What can hang from each mark
verivut: guvas
guvas: verivut
patini: rebudat
lilozef: fezud zama
sosu: rurab zama
zama: badil lilozef sosu
tuduvuv: fezud verivut
fezud: lilozef tuduvuv
badil: patini

Each row was made from one small tree. The marks that hang from a mark follow it in brackets, in alphabetical order. Every link used is in the known rows. Write each row's tree.
Known rows
sosu(rurab zama(badil lilozef)): [-4.34 -1.11 -1.63  1.57 -1.80 -2.70  0.44  2.54 -2.18  2.96 -3.99 -5.42
  1.51  1.51 -0.47  3.79 -2.97  6.37  1.94 -0.41]
lilozef(fezud(tuduvuv) zama(sosu(rurab))): [-2.12  0.47 -0.78  1.96 -4.20  0.39 -2.59  4.36  0.18  4.03 -3.71 -3.77
  2.08 -0.09 -0.69  6.29 -4.10  4.58  1.28 -0.59]
fezud(lilozef(zama(badil)) tuduvuv(verivut)): [ 1.16 -1.02  0.60  3.62 -2.18 -0.07 -2.37  2.53  2.21  1.66  0.29 -6.80
  1.93 -1.69  2.37  2.48 -1.05  3.26  2.77  0.43]
sosu(zama(lilozef(fezud(tuduvuv(verivut))))): [ 1.24  1.27  1.41  1.86 -3.29 -0.20 -1.34  3.42  0.14  1.77 -1.90 -6.03
  2.13 -0.25 -1.48  4.71 -0.43  4.86  2.97 -0.80]
lilozef(fezud): [-2.70  0.98  0.00  2.27 -4.57 -1.07 -2.72  2.87 -1.40  3.08 -4.02 -3.18
 -1.40  0.09 -2.09  7.03 -2.20  4.90  0.44 -1.32]
fezud(lilozef tuduvuv(verivut(guvas))): [ 4.08  1.05  1.35  4.19 -3.22  0.89 -2.25  3.55  0.12  1.49  1.50 -6.65
  0.37 -1.29  0.65  3.46 -0.43  4.21  1.56 -0.14]
badil(patini): [-3.03  1.30 -0.24  2.71 -2.24 -1.38 -0.91  3.03 -2.10  2.41 -2.72 -3.08
 -3.14  1.22  0.06  4.55 -2.95  2.57  0.44 -0.15]
sosu(rurab zama(badil(patini) lilozef)): [-4.29 -0.76 -1.26  1.08 -0.13 -2.24  1.32  2.55 -2.85  2.57 -4.05 -4.40
  1.29  2.04 -0.08  2.06 -3.44  4.44  1.91  0.26]
zama(lilozef): [-2.46  1.58  0.09  2.68 -3.81 -2.75 -0.72  2.34 -1.43  2.66 -4.52 -4.39
 -2.10  0.29 -0.39  5.96 -2.75  4.88  0.89 -1.00]
guvas(verivut): [-0.72  3.09  0.40  2.59 -4.87 -1.77 -2.26  3.10 -1.71  3.44 -2.03 -4.13
 -2.59  1.06 -0.42  5.07 -2.84  5.26  0.35 -0.87]
fezud(lilozef(zama(sosu(rurab))) tuduvuv(verivut)): [ 0.59  1.05 -1.06  4.22 -2.52  1.20 -2.21  4.19  0.62  3.51 -0.30 -5.88
  2.79 -0.47  1.89  4.33 -3.88  4.51  1.66  0.72]
tuduvuv(fezud(lilozef(zama)) verivut(guvas)): [ 3.76  3.62  1.52  2.66 -0.99  0.76 -0.19  1.14  1.59  1.96  1.03 -6.94
  0.56 -1.90  2.48  4.13 -2.45  3.92  2.58 -0.84]
zama(badil lilozef): [-2.98 -0.27  0.26  1.77 -3.24 -3.72  0.07  1.81 -0.98  2.82 -4.31 -4.44
 -0.84  0.45  0.40  4.30 -1.75  4.54  1.63 -1.00]
zama(badil lilozef(fezud) sosu(rurab)): [-3.61 -0.04 -0.60  0.31 -3.37 -2.70  0.21  2.53 -1.90  5.30 -6.12 -2.76
  2.68  1.14 -1.24  5.43 -3.40  5.84  1.24 -1.24]
fezud(lilozef(zama(sosu)) tuduvuv): [-1.07  0.33 -1.03  4.50 -3.47 -0.32 -2.71  3.76  1.42  2.47 -2.18 -4.94
  1.17 -1.30  2.08  4.98 -3.43  3.13  1.22 -0.10]
fezud(lilozef tuduvuv): [-0.97 -0.08 -0.81  5.56 -3.87  0.63 -4.16  4.02 -0.56  0.71 -1.11 -5.12
 -0.66 -1.10  0.18  4.98 -1.68  4.16  0.24  0.05]
fezud(lilozef(zama(badil)) tuduvuv(verivut(guvas))): [ 3.65 -0.69  1.76  2.50 -2.07 -0.11 -1.28  2.29  2.27  1.82  0.89 -7.42
  2.22 -2.13  2.42  1.56 -0.57  3.27  3.06  0.01]
tuduvuv(fezud verivut): [ 0.45  3.46  1.18  3.05 -2.37 -0.23 -0.16  2.19 -0.29  2.30  0.80 -5.13
 -2.07  0.79  1.24  5.73 -1.64  4.26  2.18 -1.17]
patini(rebudat): [-2.53  1.31 -0.48  3.52 -2.99 -1.59 -1.69  2.81 -2.56  1.32 -2.84 -3.67
 -3.40  1.22 -0.20  5.82 -2.87  2.84  0.55 -0.20]
tuduvuv(fezud(lilozef) verivut(guvas)): [ 3.73  3.63  1.49  3.18 -1.61  0.73 -0.38  1.79 -0.21  1.85  1.63 -6.17
 -0.20 -0.97  1.40  4.43 -1.40  4.80  1.80 -1.07]
lilozef(zama(badil)): [-3.46 -0.96 -0.18  1.69 -2.83 -2.92 -0.85  1.89  0.77  2.94 -3.09 -4.78
 -1.19 -0.10  1.42  4.41 -2.62  3.72  1.94 -0.74]
zama(badil lilozef(fezud(tuduvuv(verivut))) sosu): [ 1.10  0.18  2.32  0.77 -3.87 -1.86  0.15  2.95  0.74  4.07 -2.65 -4.24
  3.02  0.27  0.30  3.97 -0.21  3.64  3.15 -1.17]
zama(badil(patini) lilozef(fezud) sosu(rurab)): [-3.57  0.35 -0.39 -0.21 -1.62 -2.24  1.18  2.44 -2.51  5.13 -6.16 -1.72
  2.48  1.62 -0.86  3.74 -3.84  3.79  1.23 -0.43]

Which tree is each row?
[-3.99  0.15 -0.87  0.92 -1.13 -2.92  1.99  2.62 -2.62  4.67 -4.90 -2.55
  0.97  2.23  0.96  2.96 -4.13  3.51  1.32  0.00] => zama(badil(patini) lilozef sosu(rurab))
[-3.90 -0.28 -1.03  1.36 -2.96 -3.50  1.06  2.75 -1.99  4.86 -4.91 -3.59
  1.07  1.82  0.49  4.77 -3.62  5.53  1.23 -0.74] => zama(badil lilozef sosu(rurab))
[ 4.31  2.17  3.45  1.13 -4.24 -0.27 -0.82  2.89  0.11  2.50 -1.87 -5.77
  1.10 -1.06 -1.35  4.45 -0.05  4.49  2.49 -1.28] => zama(lilozef(fezud(tuduvuv(verivut(guvas)))))
[-4.02 -1.18 -0.83  1.56 -0.65 -2.38  0.46  2.65 -1.56  2.15 -2.14 -3.96
 -0.38  1.78  0.66  2.23 -1.89  2.70  2.10 -0.11] => sosu(zama(badil(patini)))
[ 1.05  3.31  0.30  4.37 -1.52  0.92 -1.41  1.98 -0.29  1.61  0.95 -5.42
 -0.53 -0.45  1.46  5.27 -2.01  4.69  1.56 -0.69] => tuduvuv(fezud(lilozef) verivut)
[-0.75  1.03  1.20  2.52 -4.93 -0.60 -2.62  3.36 -0.39  1.73 -4.41 -4.25
  0.22 -0.93 -1.80  5.89 -1.31  4.40  1.29 -1.08] => zama(lilozef(fezud(tuduvuv)))
[ 1.67  2.13  2.01  1.88 -4.43 -0.96 -0.65  3.61  0.26  3.77 -2.82 -4.25
  1.77  0.07 -0.33  5.52 -1.06  4.04  2.39 -1.14] => zama(lilozef(fezud(tuduvuv(verivut))) sosu)
[-4.01 -0.68 -1.05  0.19 -3.04 -1.95 -0.95  2.60 -0.10  5.52 -4.92 -3.08
  2.51  0.51 -0.20  5.55 -4.25  4.99  1.55 -0.93] => lilozef(fezud zama(badil sosu(rurab)))
[-3.66 -0.65 -2.32  2.04 -0.11 -1.05 -0.29  2.50 -0.94  4.18 -3.56 -3.33
  2.31  0.49  2.10  2.52 -5.40  3.20  1.04  0.75] => fezud(lilozef(zama(badil(patini) sosu(rurab))))
[ 3.75  1.62  2.83  1.71 -4.50  0.59 -1.92  3.58  0.07  2.51 -0.08 -5.44
  0.27 -0.67 -1.32  4.79  0.23  4.15  2.07 -1.11] => lilozef(fezud(tuduvuv(verivut(guvas))))
[-3.77 -1.14 -2.52  2.55 -1.79 -1.60 -1.22  2.52 -0.18  4.45 -3.45 -4.41
  2.45 -0.03  1.73  4.20 -4.85  5.08  1.06  0.10] => fezud(lilozef(zama(badil sosu(rurab))))
[ 0.80 -0.16  2.38  0.61 -1.69  0.06 -1.06  2.53  1.62  2.39 -1.15 -4.54
  1.54 -0.53  0.85  2.05 -0.97  1.30  3.32  0.19] => lilozef(fezud(tuduvuv(verivut)) zama(badil(patini)))
[-1.80  0.83 -0.19  2.54  0.68 -0.20 -0.17  0.77  0.78  1.26 -1.32 -4.40
  0.56 -0.91  2.88  2.32 -3.36  1.75  2.07 -0.03] => tuduvuv(fezud(lilozef(zama(badil(patini)))))
[ 1.79  1.90  2.38  2.32 -4.34 -0.22 -1.87  3.22  0.00  2.28 -2.40 -5.17
  0.76 -0.67 -1.28  5.20 -0.57  4.43  2.19 -0.83] => zama(lilozef(fezud(tuduvuv(verivut))))
[-3.94 -0.99 -1.15  0.43 -2.27 -1.95 -0.48  2.45 -2.04  3.37 -5.19 -4.60
  2.95  0.80 -2.29  4.43 -2.74  6.88  1.88 -0.78] => sosu(rurab zama(badil lilozef(fezud)))
[ 3.85  0.41  3.69  0.19 -3.61 -1.30  0.10  2.32  0.56  2.61 -1.60 -5.82
  2.41 -0.91 -0.56  2.82  1.02  4.11  3.33 -1.21] => zama(badil lilozef(fezud(tuduvuv(verivut(guvas)))))
[-3.45 -0.49  0.04  1.12 -1.03 -2.36  0.09  1.73  0.21  2.85 -3.17 -3.77
 -1.24  0.42  1.76  2.62 -3.05  1.63  1.91 -0.01] => lilozef(zama(badil(patini)))
[-3.44 -0.92 -0.66  1.77  0.44 -2.13  0.58  2.40 -2.74  0.77 -2.12 -3.59
 -0.85  2.28  0.73  1.86 -2.45  0.95  2.09  0.64] => sosu(zama(badil(patini(rebudat))))
[-2.09 -0.75  0.05  1.06 -4.01 -1.36 -0.82  3.65 -1.09  4.03 -4.70 -3.45
  3.37  0.62 -0.92  4.70 -2.32  5.02  1.68 -0.75] => zama(badil lilozef(fezud(tuduvuv)) sosu(rurab))
[-3.44 -0.55 -0.18  1.02 -0.53 -3.22  1.61  2.02 -1.50  2.11 -3.79 -4.28
  0.36  1.42  0.65  2.03 -2.09  2.89  2.40 -0.18] => sosu(zama(badil(patini) lilozef))
[-1.91  0.04 -2.14  4.34 -3.15  0.79 -2.99  4.32  0.13  3.06 -2.20 -5.00
  2.11 -0.76  1.31  5.06 -4.61  4.51  0.69  0.50] => fezud(lilozef(zama(sosu(rurab))) tuduvuv)
[ 4.21  2.61  3.16  0.64 -4.39 -1.07  0.43  3.25  0.29  3.97 -2.16 -4.85
  2.18 -0.48 -0.40  4.73 -0.62  4.01  2.66 -1.50] => zama(lilozef(fezud(tuduvuv(verivut(guvas)))) sosu)
[ 4.12  1.20  1.51  3.54 -2.64  0.86 -2.17  2.93  1.89  1.61  0.79 -7.45
  1.02 -2.24  1.71  3.24 -1.43  3.58  2.24  0.06] => fezud(lilozef(zama) tuduvuv(verivut(guvas)))
[ 0.76  1.40  0.58  2.76 -0.53 -0.16 -0.24  0.66  1.99  2.08  0.55 -6.25
  1.36 -1.25  3.04  3.48 -2.13  3.81  3.02 -0.50] => tuduvuv(fezud(lilozef(zama(badil))) verivut)
